What can hang from each mark:
N: E U
R: C
A: C W
U: N
D: T W
C: A R
E: N
W: A D
G: T
T: D G U
Z: E

Each row was made from one small tree. The marks that hang from a mark follow it in brackets, in alphabetical order. Every link used is in the known rows. Write each row's tree.
Known rows:
C(R): [-0.04 -0.01  0.02  0.02 -0.17  0.07 -0.04 -0.08 -0.14 -0.09 -0.06 -0.01
  0.01  0.04  0.11  0.13  0.02  0.02  0.05  0.03  0.03  0.16 -0.03]
R(C(A(W(D(T(U(N))))))): [-0.06 -0.04 -0.18 -0.05 -0.34  0.28  0.23 -0.11 -0.04 -0.28 -0.19  0.00
  0.07  0.53 -0.36  0.48 -0.26  0.11 -0.04 -0.03 -0.41  0.07  0.19]
G(T(D(W) U)): [-0.01 -0.09 -0.59 -0.09 -0.16  0.17  0.19 -0.04  0.11  0.04 -0.12 -0.15
  0.01  0.18  0.39  0.28  0.00  0.04 -0.15  0.15 -0.20 -0.03  0.09]
R(C(A(W(D(T(U)))))): [-0.14  0.01 -0.19 -0.04 -0.14  0.17  0.20 -0.09  0.00 -0.41 -0.18  0.00
  0.05  0.53 -0.32  0.38 -0.27  0.18 -0.10  0.07 -0.36  0.09  0.18]
R(C): [ 0.03  0.05  0.02 -0.01 -0.01  0.00 -0.04  0.02 -0.03 -0.15 -0.17 -0.03
  0.06  0.32 -0.15 -0.06 -0.01  0.06  0.04  0.01 -0.01 -0.05  0.13]
G(T(U(N))): [ 0.06 -0.16 -0.52 -0.03 -0.13  0.24  0.22 -0.09 -0.04  0.07 -0.12 -0.16
  0.03  0.01  0.27  0.04  0.03  0.02  0.03  0.02 -0.25 -0.08  0.03]
D(T(G U) W(A(C))): [-0.06 -0.09  0.06  0.00 -0.24  0.17  0.28 -0.03  0.21 -0.17 -0.10  0.02
 -0.05  0.25  0.25  0.18 -0.17  0.18 -0.06  0.09 -0.22  0.05  0.01]
A(C(R) W(D(T))): [-0.15  0.03 -0.04 -0.05 -0.09  0.07  0.06 -0.08 -0.11 -0.51 -0.07  0.13
  0.00  0.02 -0.13  0.43 -0.18 -0.14 -0.12 -0.02 -0.01  0.20 -0.12]
Z(E(N)): [-0.11  0.14  0.27  0.01 -0.20  0.12  0.12  0.02 -0.09 -0.25  0.16 -0.27
 -0.08  0.12  0.11  0.17 -0.07 -0.08  0.04 -0.09  0.00 -0.08  0.00]
T(D G U(N)): [ 0.16 -0.25 -0.08 -0.06 -0.28  0.30  0.27  0.00  0.14  0.50 -0.18 -0.15
  0.03  0.08  0.23  0.19  0.08  0.24  0.05  0.07 -0.26 -0.31  0.32]
G(T(D(W))): [ 0.04 -0.01 -0.38 -0.15 -0.21  0.08  0.12 -0.08  0.09 -0.01 -0.08 -0.02
  0.01  0.16  0.28  0.33  0.02 -0.16 -0.16  0.09 -0.07  0.01 -0.02]
A(C W(D(T(G)))): [ 0.05 -0.02  0.10 -0.07  0.02  0.03  0.20 -0.04  0.10 -0.35 -0.08  0.12
  0.01  0.03 -0.14  0.18 -0.19 -0.01 -0.11  0.07 -0.15 -0.04 -0.04]
D(T(G U(N))): [ 0.21 -0.27 -0.31 -0.06 -0.39  0.27  0.29 -0.07 -0.04  0.28 -0.13 -0.22
  0.02  0.20  0.25  0.17  0.02  0.34  0.05  0.04 -0.29 -0.13  0.18]
R(C(A(W(D(T))))): [-0.10  0.09  0.02 -0.08 -0.18  0.10  0.12 -0.12 -0.04 -0.46 -0.15  0.14
  0.05  0.52 -0.45  0.43 -0.26 -0.01 -0.12  0.03 -0.23  0.14  0.04]
N(U): [ 0.07 -0.03 -0.14 -0.18 -0.03  0.07 -0.05 -0.05  0.04 -0.03  0.05  0.00
  0.01  0.17  0.00 -0.10 -0.11  0.06 -0.02 -0.05 -0.09 -0.07  0.01]
D(T W(A)): [-0.06 -0.01  0.01 -0.07 -0.37  0.04  0.13 -0.03  0.11 -0.10 -0.07  0.16
 -0.02  0.21  0.05  0.39 -0.15 -0.02 -0.12  0.00 -0.05  0.26 -0.12]
T(U(N(E))): [-0.04 -0.04 -0.25 -0.09 -0.22  0.21  0.09  0.08  0.02  0.25  0.03 -0.14
  0.02  0.17  0.04  0.03  0.12  0.15  0.14 -0.12 -0.17 -0.19  0.12]
D(T(G U(N)) W(A)): [ 0.12 -0.18  0.00 -0.05 -0.59  0.26  0.35 -0.06  0.20  0.15 -0.17  0.02
  0.01  0.27  0.25  0.34 -0.14  0.23  0.01  0.04 -0.34  0.09  0.07]
C(A(W(D(T(U)))) R): [-0.22 -0.05 -0.19 -0.02 -0.30  0.23  0.18 -0.19 -0.11 -0.34 -0.08  0.04
 -0.01  0.26 -0.08  0.58 -0.24  0.13 -0.10  0.11 -0.31  0.29  0.00]
G(T(D U(N))): [ 0.04 -0.21 -0.59 -0.10 -0.16  0.31  0.27 -0.06  0.01  0.33 -0.16 -0.16
  0.03  0.02  0.30  0.27  0.10  0.02 -0.03  0.06 -0.23 -0.23  0.17]
C(A(W) R): [-0.17  0.07  0.28  0.01 -0.31  0.13  0.01 -0.17 -0.20 -0.22  0.06  0.08
 -0.05  0.31 -0.11  0.40 -0.13 -0.07  0.04 -0.01 -0.19  0.35 -0.18]
T(G U(N)): [ 0.18 -0.19 -0.01  0.02 -0.22  0.23  0.21 -0.03  0.08  0.26 -0.12 -0.15
  0.02  0.07  0.20 -0.04  0.01  0.26  0.11  0.04 -0.29 -0.18  0.19]
C(A(W(D(T))) R): [-0.18  0.03  0.02 -0.08 -0.36  0.15  0.12 -0.22 -0.15 -0.39 -0.06  0.16
 -0.01  0.24 -0.18  0.65 -0.22 -0.03 -0.11  0.06 -0.17  0.34 -0.12]
E(N): [-0.05  0.10  0.08 -0.03 -0.15  0.10  0.02 -0.01 -0.08 -0.19 -0.04 -0.11
 -0.05  0.17  0.11  0.01  0.02 -0.09 -0.01 -0.03  0.01 -0.02 -0.01]
C(A(W(D(T(G U)))) R): [-0.08 -0.10 -0.03 -0.03 -0.37  0.27  0.27 -0.23 -0.03 -0.25 -0.17  0.02
  0.00  0.30  0.04  0.49 -0.22  0.27 -0.07  0.23 -0.42  0.21  0.04]

Write each row's tree:
[-0.26  0.04  0.38  0.07 -0.04  0.11  0.03 -0.06  0.00 -0.27 -0.11  0.22
 -0.04 -0.04  0.02  0.15 -0.07 -0.14  0.06 -0.01  0.08  0.14 -0.13]
W(A(C(R)))
[-0.01 -0.05 -0.61 -0.24 -0.42  0.28  0.20  0.01  0.09  0.25 -0.06 -0.16
  0.03  0.32  0.31  0.35  0.13  0.00 -0.02 -0.03 -0.24 -0.19  0.10]
G(T(D(W) U(N(E))))
[-0.10 -0.10  0.10  0.01 -0.41  0.23  0.24 -0.11  0.07 -0.27 -0.17  0.01
 -0.04  0.29  0.38  0.33 -0.14  0.23 -0.01  0.12 -0.20  0.21 -0.03]
D(T(G U) W(A(C(R))))
[-0.04 -0.18  0.09  0.00 -0.14  0.30  0.39 -0.06  0.29 -0.07 -0.25  0.16
  0.03 -0.09  0.03  0.19 -0.19  0.12 -0.04  0.08 -0.24 -0.19  0.16]
W(A(C) D(T(G U(N))))
[-0.19  0.03  0.13 -0.01 -0.42  0.12  0.07 -0.10 -0.04 -0.39 -0.06  0.16
 -0.05  0.25  0.14  0.49 -0.14 -0.11 -0.06 -0.04  0.05  0.35 -0.18]
D(T W(A(C(R))))
[-0.22  0.03 -0.01 -0.08 -0.26  0.19  0.14 -0.14  0.07 -0.25 -0.18  0.18
 -0.03  0.12  0.30  0.49 -0.04 -0.29 -0.10  0.08  0.01  0.15 -0.14]
G(T(D(W(A(C(R))))))
[-0.13  0.04 -0.01 -0.09 -0.18  0.09  0.15 -0.13  0.00 -0.30  0.01  0.16
 -0.01  0.19 -0.29  0.49 -0.24 -0.05 -0.16  0.02 -0.20  0.18 -0.08]
C(A(W(D(T))))
[-0.01 -0.08 -0.11 -0.02  0.09  0.12  0.26 -0.01  0.13 -0.31 -0.11 -0.02
  0.01  0.04 -0.03  0.11 -0.19  0.16 -0.10  0.14 -0.30 -0.09  0.07]
A(C W(D(T(G U))))
[-0.03 -0.03  0.20 -0.09 -0.41  0.20  0.20 -0.27 -0.06 -0.31 -0.12  0.15
  0.00  0.30 -0.08  0.55 -0.21  0.10 -0.08  0.17 -0.29  0.26 -0.08]
C(A(W(D(T(G)))) R)
[ 0.08 -0.14 -0.11 -0.17 -0.32  0.30  0.23  0.08  0.15  0.57 -0.12 -0.15
  0.03  0.22  0.18  0.15  0.20  0.29  0.11  0.03 -0.24 -0.42  0.30]
T(D G U(N(E)))
[-0.19  0.12  0.23  0.03  0.07  0.02 -0.01 -0.05 -0.01 -0.55 -0.06  0.19
  0.01 -0.12 -0.19  0.21 -0.20 -0.22 -0.04 -0.03 -0.02  0.16 -0.10]
A(C(R) W(D))
[ 0.10 -0.17 -0.29 -0.06 -0.05  0.14  0.26 -0.07  0.17 -0.04 -0.23 -0.05
  0.05  0.01  0.14  0.08 -0.10  0.33 -0.10  0.24 -0.24 -0.14  0.23]
W(D(T(G U)))
[ 0.07 -0.16  0.21 -0.04 -0.48  0.28  0.31  0.00  0.36  0.37 -0.23  0.08
  0.02  0.14  0.23  0.37 -0.09  0.15 -0.01  0.07 -0.30 -0.11  0.22]
T(D(W(A)) G U(N))
[-0.24  0.11  0.41  0.05 -0.24  0.08  0.00 -0.06  0.08 -0.41 -0.05  0.22
 -0.04  0.11  0.10  0.28 -0.16 -0.20  0.00 -0.04  0.05  0.29 -0.18]
D(W(A(C(R))))
[-0.19 -0.04 -0.23  0.01 -0.03  0.14  0.14 -0.05 -0.09 -0.48 -0.11  0.01
  0.00  0.05 -0.03  0.37 -0.19  0.06 -0.09  0.04 -0.16  0.16 -0.01]
A(C(R) W(D(T(U))))
[-0.27  0.09  0.38  0.04  0.26  0.03  0.08  0.01  0.32 -0.36 -0.12  0.37
  0.01 -0.29 -0.20  0.03 -0.21 -0.24 -0.08  0.04  0.06 -0.07 -0.01]
W(A(C) D)
[ 0.07 -0.14 -0.08 -0.04 -0.14  0.22  0.31 -0.03  0.10 -0.20 -0.11 -0.01
  0.03  0.03 -0.06  0.23 -0.19  0.10 -0.04  0.00 -0.35 -0.13  0.11]
A(C W(D(T(G U(N)))))
[-0.01 -0.04 -0.02 -0.06 -0.18  0.20  0.29 -0.13  0.06 -0.33 -0.26 -0.02
  0.06  0.57 -0.22  0.29 -0.25  0.31 -0.06  0.19 -0.46  0.00  0.21]
R(C(A(W(D(T(G U))))))
[-0.25  0.05  0.34 -0.01 -0.29  0.14  0.05 -0.03  0.11 -0.19 -0.11  0.22
 -0.04  0.13  0.12  0.50 -0.08 -0.19 -0.07  0.00  0.08  0.16 -0.04]
T(D(W(A(C(R)))))
[-0.14  0.07  0.20  0.03 -0.05  0.04 -0.04 -0.02 -0.18 -0.37  0.04  0.04
 -0.04  0.07 -0.06  0.19 -0.07 -0.15  0.05 -0.08 -0.03  0.21 -0.18]
A(C(R) W)
[-0.30 -0.02  0.13  0.03 -0.24  0.22  0.12  0.00  0.16 -0.13 -0.15  0.09
 -0.04  0.15  0.24  0.43 -0.10 -0.02 -0.05  0.03 -0.06  0.11  0.10]
T(D(W(A(C(R)))) U)
[-0.16 -0.05  0.02  0.00 -0.20  0.14  0.18  0.06  0.31  0.16 -0.15  0.10
 -0.01  0.09  0.16  0.35 -0.10  0.06 -0.10  0.08 -0.15  0.01  0.15]
T(D(W(A)) U)
[ 0.22 -0.07 -0.06 -0.11 -0.42  0.05  0.13 -0.08  0.04 -0.03 -0.04 -0.07
  0.00  0.35  0.23  0.24 -0.06  0.18 -0.07  0.09 -0.13  0.11 -0.01]
D(T(G) W)
[-0.28 -0.04 -0.22 -0.03 -0.20  0.27  0.22 -0.11  0.11 -0.23 -0.22  0.06
 -0.03  0.12  0.42  0.43 -0.06 -0.10 -0.09  0.12 -0.12  0.11 -0.03]
G(T(D(W(A(C(R)))) U))
[ 0.12 -0.22 -0.33 -0.04 -0.16  0.16  0.25 -0.05  0.00  0.16 -0.13 -0.21
  0.00  0.18  0.27  0.06  0.02  0.41 -0.01  0.17 -0.24 -0.09  0.16]
D(T(G U))
[ 0.00  0.00 -0.18 -0.09 -0.03 -0.02  0.12 -0.01  0.04 -0.23 -0.07  0.13
  0.04 -0.02 -0.22  0.31 -0.19 -0.05 -0.15  0.03 -0.12  0.12 -0.05]
A(W(D(T)))
[-0.13  0.17  0.29 -0.02 -0.01  0.04  0.04 -0.08  0.08 -0.49 -0.14  0.19
  0.06  0.39 -0.49  0.24 -0.28 -0.09 -0.06  0.01 -0.23  0.09  0.06]
R(C(A(W(D))))
[ 0.08 -0.18 -0.10 -0.04 -0.05  0.18  0.22  0.02  0.16  0.37 -0.16 -0.16
  0.01  0.07  0.25  0.08  0.07  0.32 -0.02  0.20 -0.20 -0.28  0.31]
T(D G U)
[-0.25 -0.01  0.14 -0.01 -0.08  0.14  0.12 -0.11  0.05 -0.42 -0.21  0.29
  0.01 -0.11 -0.05  0.37 -0.18 -0.12 -0.10  0.07  0.09  0.15 -0.06]
W(A(C(R)) D(T))
[-0.20  0.12  0.38  0.05 -0.08  0.02  0.03  0.02  0.22 -0.32  0.01  0.22
 -0.05  0.07  0.00  0.13 -0.18 -0.21 -0.04 -0.06  0.02  0.14 -0.15]
D(W(A(C)))
[ 0.03 -0.14 -0.04 -0.03 -0.36  0.15  0.30 -0.05  0.22  0.00 -0.18  0.01
 -0.01  0.27  0.27  0.24 -0.14  0.29 -0.06  0.18 -0.29  0.11  0.04]
D(T(G U) W(A))
